What can hang from each mark:
J_152: J_862
J_751: J_127 J_961
J_127: J_429 J_751
J_862: J_152 J_429
J_157: J_429
J_912: J_127 J_961
J_961: J_152 J_751 J_912
J_429: J_127 J_157 J_862

Known rows, with every way that one mark hangs from another:
J_157{J_429{J_127{J_751} J_862{J_152}}}: [ 0.17  0.11  0.09 -0.08  0.09 -0.24  0.15  0.19  0.02 -0.29 -0.01  0.31
 -0.15 -0.13  0.00  0.11  0.05  0.37  0.15 -0.20 -0.07  0.17  0.13]
J_961{J_152 J_751}: [-0.35  0.09  0.23 -0.02  0.04 -0.05 -0.38  0.05 -0.05 -0.37 -0.12  0.28
 -0.23 -0.08 -0.13  0.13  0.14  0.13 -0.05  0.20  0.09  0.24  0.20]
J_912{J_127 J_961{J_152 J_751}}: [-0.49 -0.01  0.25  0.07  0.08 -0.03 -0.44  0.08  0.05 -0.38  0.05  0.32
 -0.20 -0.13 -0.11  0.15  0.10  0.11  0.08  0.24  0.01  0.05  0.17]
J_751{J_127 J_961{J_152{J_862} J_912}}: [ 0.18 -0.02  0.13 -0.12 -0.06 -0.07 -0.47 -0.21 -0.03 -0.52 -0.16  0.34
 -0.21 -0.13 -0.18  0.20  0.07  0.16 -0.14  0.04  0.18  0.38 -0.03]
J_862{J_152 J_429{J_127 J_157}}: [ 0.12  0.17  0.09  0.24  0.08 -0.11  0.19 -0.07  0.02 -0.28 -0.04  0.19
 -0.05 -0.14 -0.09  0.11 -0.01  0.21  0.12 -0.11  0.06  0.12  0.15]
J_429{J_127{J_751{J_961{J_152}}} J_157}: [ 0.27  0.17  0.04 -0.17  0.01 -0.11 -0.20  0.17 -0.06 -0.41 -0.03  0.24
 -0.16 -0.02 -0.16  0.15  0.02 -0.07  0.15  0.00  0.11  0.33  0.07]
J_912{J_127{J_429{J_862}}}: [-0.20  0.23 -0.02  0.08  0.02 -0.19 -0.08  0.25 -0.05 -0.22  0.00  0.36
 -0.19 -0.11  0.03  0.19  0.02  0.39  0.04 -0.01 -0.04  0.20  0.05]
J_961{J_152{J_862}}: [-0.24  0.05  0.11 -0.07 -0.02  0.01 -0.27 -0.09 -0.18 -0.36 -0.14  0.39
 -0.18 -0.11 -0.09  0.15  0.22  0.20 -0.29  0.07  0.23  0.19  0.19]
J_127{J_429 J_751}: [-0.17  0.38 -0.05  0.06  0.04 -0.13 -0.27  0.16 -0.06 -0.21 -0.13  0.27
 -0.12 -0.01 -0.02  0.19 -0.02 -0.04  0.16 -0.15 -0.01  0.39  0.07]
J_127{J_429{J_157} J_751{J_961{J_152{J_862}}}}: [ 0.07  0.30 -0.13 -0.21  0.03 -0.09 -0.26 -0.01 -0.06 -0.24 -0.14  0.34
 -0.15  0.07 -0.11  0.06  0.05 -0.33  0.14  0.03  0.27  0.27  0.07]
J_751{J_127}: [-0.21  0.11  0.11  0.09 -0.01 -0.08 -0.24  0.17 -0.09 -0.41 -0.05  0.25
 -0.14 -0.19 -0.07  0.28 -0.03  0.32  0.00 -0.03  0.02  0.44  0.06]
J_127{J_429{J_157 J_862} J_751}: [-0.16  0.37 -0.17 -0.04  0.03 -0.39  0.12  0.24 -0.03 -0.15 -0.02  0.29
 -0.15  0.05 -0.01  0.10  0.06  0.05  0.35 -0.08  0.09  0.27  0.01]
J_751{J_127 J_961{J_152}}: [ 0.08  0.00  0.19 -0.09 -0.04  0.03 -0.43  0.20 -0.07 -0.46 -0.13  0.28
 -0.14 -0.18 -0.13  0.21  0.02  0.10 -0.12  0.05  0.11  0.45  0.10]
J_429{J_127 J_157 J_862}: [-0.03  0.11  0.02 -0.03 -0.03 -0.34  0.28  0.14 -0.04 -0.37  0.06  0.33
 -0.22 -0.11 -0.07  0.16  0.06  0.39  0.12 -0.02  0.06  0.21  0.02]
J_429{J_127 J_862}: [ 0.01  0.07  0.10 -0.05 -0.05 -0.27  0.16  0.17 -0.07 -0.40  0.01  0.37
 -0.23 -0.17 -0.05  0.19  0.09  0.52 -0.01 -0.09  0.00  0.30  0.02]
J_429{J_157 J_862}: [-0.29  0.15  0.00  0.04 -0.03 -0.23  0.14  0.15 -0.05 -0.28  0.02  0.34
 -0.18 -0.04 -0.06  0.15  0.13  0.37  0.06  0.04  0.13  0.23  0.04]
J_152{J_862{J_429}}: [-0.17  0.23  0.06  0.14  0.02  0.11 -0.05 -0.22 -0.05 -0.21 -0.10  0.38
 -0.14 -0.09 -0.09  0.15  0.14  0.24 -0.04  0.03  0.19  0.26  0.10]
J_912{J_127 J_961}: [-0.45  0.02  0.16  0.22  0.02  0.03 -0.27  0.11  0.02 -0.35  0.08  0.36
 -0.11 -0.13 -0.05  0.25  0.03  0.28  0.01  0.05 -0.04  0.16  0.07]
J_751{J_961{J_912}}: [ 0.04  0.13  0.16  0.15 -0.07  0.07 -0.40 -0.13  0.06 -0.43 -0.13  0.37
 -0.17  0.00 -0.13  0.26  0.00  0.19 -0.05 -0.02  0.01  0.42 -0.09]
J_912{J_961{J_152}}: [-0.33 -0.01  0.20  0.09 -0.01 -0.06 -0.30  0.11 -0.01 -0.36 -0.08  0.39
 -0.07 -0.13 -0.11  0.17  0.17  0.02 -0.09 -0.02  0.14  0.13  0.17]
J_157{J_429{J_127{J_751} J_862}}: [ 0.14  0.19  0.03 -0.13  0.05 -0.26  0.08  0.26  0.02 -0.29  0.02  0.38
 -0.19 -0.11 -0.05  0.17  0.06  0.32  0.23 -0.05 -0.04  0.28  0.04]
J_429{J_127{J_751} J_157}: [-0.03  0.26 -0.02 -0.01  0.04 -0.21 -0.01  0.10 -0.06 -0.37  0.05  0.21
 -0.16 -0.04 -0.10  0.20 -0.01  0.16  0.27 -0.08  0.02  0.32  0.03]
J_751{J_127 J_961}: [ 0.03  0.09  0.13  0.00 -0.05  0.06 -0.28  0.15 -0.02 -0.42 -0.07  0.29
 -0.16 -0.13 -0.13  0.25 -0.10  0.20 -0.01  0.00  0.02  0.53  0.00]
J_127{J_429{J_157} J_751{J_961}}: [ 0.01  0.38 -0.11  0.00  0.03 -0.06 -0.20  0.15  0.03 -0.21 -0.09  0.27
 -0.11  0.13 -0.09  0.15 -0.11 -0.24  0.33 -0.02  0.06  0.41 -0.01]

Rows:
[ 0.41  0.16  0.07 -0.12 -0.06 -0.22 -0.13  0.02  0.06 -0.44 -0.01  0.35
 -0.24 -0.02 -0.11  0.20  0.02  0.32  0.20 -0.17 -0.04  0.43 -0.17]	J_429{J_127{J_751{J_961{J_912}}} J_862}
[ 0.23  0.21 -0.01  0.03 -0.01 -0.30 -0.44  0.06  0.10 -0.40 -0.18  0.24
 -0.13 -0.07 -0.17  0.19 -0.09 -0.19  0.18  0.06  0.11  0.31 -0.05]	J_751{J_127{J_429{J_157}} J_961{J_152 J_912}}
[-0.03  0.27  0.04  0.13  0.10 -0.04 -0.44 -0.25 -0.03 -0.29 -0.06  0.27
 -0.14 -0.08 -0.10  0.17  0.21  0.18  0.03  0.05  0.14  0.13  0.07]	J_961{J_152{J_862{J_429}} J_912{J_127{J_751}}}
[ 0.33  0.13  0.10 -0.29 -0.03 -0.16 -0.12  0.26 -0.07 -0.40 -0.03  0.33
 -0.21 -0.09 -0.11  0.13  0.13  0.19  0.02 -0.10  0.06  0.35  0.05]	J_429{J_127{J_751{J_961{J_152}}} J_862}
[ 0.06  0.14  0.01 -0.07  0.04 -0.34  0.27  0.14 -0.06 -0.35  0.06  0.20
 -0.16 -0.06 -0.02  0.09  0.07  0.37  0.18 -0.24  0.02  0.16  0.08]	J_429{J_127{J_751} J_157 J_862{J_152}}
[ 0.13  0.30  0.02  0.15  0.11 -0.14  0.15 -0.02  0.03 -0.24 -0.01  0.13
 -0.06 -0.06 -0.07  0.10 -0.02  0.08  0.31 -0.21  0.03  0.18  0.15]	J_862{J_152 J_429{J_127{J_751} J_157}}
[-0.10  0.30 -0.10 -0.01  0.07 -0.35  0.17  0.18 -0.02 -0.16 -0.05  0.23
 -0.10  0.05  0.04  0.04  0.06  0.08  0.24 -0.22  0.08  0.15  0.10]	J_127{J_429{J_157 J_862{J_152}} J_751}
[-0.25  0.10  0.18  0.10  0.02 -0.21 -0.38 -0.10  0.08 -0.48 -0.06  0.22
 -0.27 -0.12 -0.13  0.25 -0.07  0.28  0.21  0.10 -0.06  0.40 -0.05]	J_961{J_751{J_127} J_912}
[ 0.08  0.27  0.01  0.21  0.03 -0.13  0.10 -0.02  0.03 -0.27 -0.01  0.26
 -0.09 -0.13 -0.13  0.18  0.00  0.14  0.23  0.04  0.08  0.21  0.07]	J_862{J_429{J_127 J_157}}
[-0.24  0.17 -0.04 -0.17  0.07 -0.35 -0.21 -0.03 -0.04 -0.30 -0.09  0.24
 -0.26 -0.11 -0.13  0.06  0.00 -0.12  0.25  0.25  0.22  0.17  0.12]	J_961{J_152{J_862} J_751{J_127{J_429{J_157}}}}
[-0.36  0.06  0.08 -0.04  0.07 -0.01 -0.39  0.01 -0.11 -0.34  0.05  0.36
 -0.14 -0.09 -0.08  0.16  0.17  0.06 -0.01  0.02  0.15  0.07  0.15]	J_912{J_127{J_751} J_961{J_152{J_862}}}
[-0.09  0.16 -0.04  0.03  0.02 -0.43  0.19  0.21  0.00 -0.25 -0.05  0.21
 -0.11 -0.15  0.01  0.09 -0.06  0.23  0.17 -0.15  0.08  0.18  0.08]	J_751{J_127{J_429{J_157 J_862{J_152}}}}
[ 0.06  0.35 -0.08 -0.04  0.09 -0.06 -0.41  0.25 -0.03 -0.25 -0.04  0.23
 -0.13  0.03 -0.07  0.14 -0.05 -0.19  0.20  0.10  0.08  0.23  0.08]	J_912{J_127{J_429{J_157} J_751{J_961{J_152}}}}
[ 0.11  0.15 -0.09 -0.18 -0.01 -0.18 -0.24  0.03 -0.05 -0.33 -0.14  0.31
 -0.16 -0.09 -0.14  0.11 -0.05 -0.17  0.09  0.12  0.29  0.29  0.06]	J_751{J_127{J_429{J_157}} J_961{J_152{J_862}}}
[-0.29  0.05  0.20 -0.07  0.04 -0.18 -0.38  0.14 -0.05 -0.43 -0.08  0.20
 -0.23 -0.20 -0.13  0.17  0.04  0.17  0.03  0.18  0.06  0.32  0.16]	J_961{J_152 J_751{J_127}}
[ 0.46  0.28  0.03  0.00  0.00  0.02 -0.20 -0.34  0.08 -0.35 -0.08  0.35
 -0.19 -0.02 -0.17  0.17 -0.01  0.08  0.22 -0.11  0.06  0.37 -0.13]	J_152{J_862{J_429{J_127{J_751{J_961{J_912}}}}}}
[ 0.28  0.27 -0.01 -0.11 -0.03 -0.28 -0.37  0.10  0.06 -0.29 -0.19  0.36
 -0.17  0.03 -0.08  0.12  0.12 -0.05  0.13 -0.12  0.08  0.33 -0.06]	J_127{J_429{J_862} J_751{J_961{J_152 J_912}}}
[ 0.33  0.12  0.03 -0.08 -0.07 -0.37 -0.34  0.14  0.06 -0.39 -0.18  0.34
 -0.18 -0.14 -0.10  0.16  0.02  0.08  0.08 -0.02  0.09  0.35 -0.07]	J_751{J_127{J_429{J_862}} J_961{J_152 J_912}}
[-0.21  0.27 -0.11  0.05  0.00 -0.35  0.16  0.20  0.00 -0.19 -0.05  0.35
 -0.16 -0.01 -0.01  0.12  0.06  0.15  0.17  0.01  0.10  0.19  0.03]	J_127{J_429{J_157 J_862}}
[-0.22  0.15  0.01 -0.04  0.07 -0.44  0.16  0.15  0.09 -0.27 -0.02  0.17
 -0.22 -0.10 -0.02  0.03 -0.08  0.19  0.35  0.00  0.04  0.17  0.10]	J_961{J_751{J_127{J_429{J_157 J_862{J_152}}}}}
[-0.24  0.10  0.23  0.08  0.03 -0.16 -0.49 -0.15  0.04 -0.45 -0.15  0.28
 -0.25 -0.06 -0.15  0.17  0.14  0.15 -0.02  0.19  0.05  0.18  0.08]	J_961{J_152 J_751 J_912}
[ 0.06  0.18  0.13 -0.11  0.00  0.10 -0.46  0.17 -0.09 -0.35 -0.13  0.30
 -0.13  0.00 -0.12  0.16  0.11 -0.04 -0.05 -0.02  0.11  0.41  0.11]	J_127{J_751{J_961{J_152}}}
[-0.22  0.41 -0.13  0.08  0.06 -0.24 -0.13  0.17 -0.03 -0.19 -0.07  0.24
 -0.10  0.06 -0.04  0.16  0.00 -0.14  0.33 -0.08  0.07  0.28  0.06]	J_127{J_429{J_157} J_751}
[-0.14  0.21  0.12  0.14  0.07 -0.12 -0.58  0.02 -0.06 -0.42 -0.04  0.21
 -0.15 -0.06 -0.08  0.26  0.14  0.24 -0.01  0.01 -0.02  0.21  0.07]	J_961{J_152 J_912{J_127{J_751}}}
[ 0.16  0.00  0.15 -0.01  0.05 -0.22  0.19  0.13  0.04 -0.33 -0.04  0.37
 -0.15 -0.19 -0.02  0.13  0.04  0.47  0.00 -0.09 -0.04  0.12  0.14]	J_157{J_429{J_127 J_862{J_152}}}
[-0.26  0.07  0.08  0.08  0.01 -0.20  0.21  0.07 -0.05 -0.29 -0.01  0.28
 -0.12 -0.04  0.00  0.09  0.11  0.41 -0.03 -0.11  0.10  0.11  0.12]	J_429{J_157 J_862{J_152}}
[-0.26  0.23  0.06  0.04  0.04 -0.23 -0.25  0.13  0.03 -0.31 -0.10  0.22
 -0.22 -0.14 -0.07  0.18 -0.14  0.02  0.30  0.11 -0.04  0.41  0.05]	J_961{J_751{J_127{J_429}}}
[ 0.02  0.04  0.08 -0.01  0.00 -0.29  0.35  0.08 -0.03 -0.36  0.04  0.25
 -0.17 -0.13 -0.02  0.10  0.06  0.46  0.05 -0.15  0.04  0.10  0.10]	J_429{J_127 J_157 J_862{J_152}}
[-0.20  0.08  0.12  0.11  0.02  0.02 -0.18 -0.16  0.02 -0.23 -0.10  0.44
 -0.06 -0.14 -0.13  0.08  0.24 -0.07 -0.02  0.03  0.29  0.05  0.17]	J_912{J_961{J_152{J_862{J_429}}}}
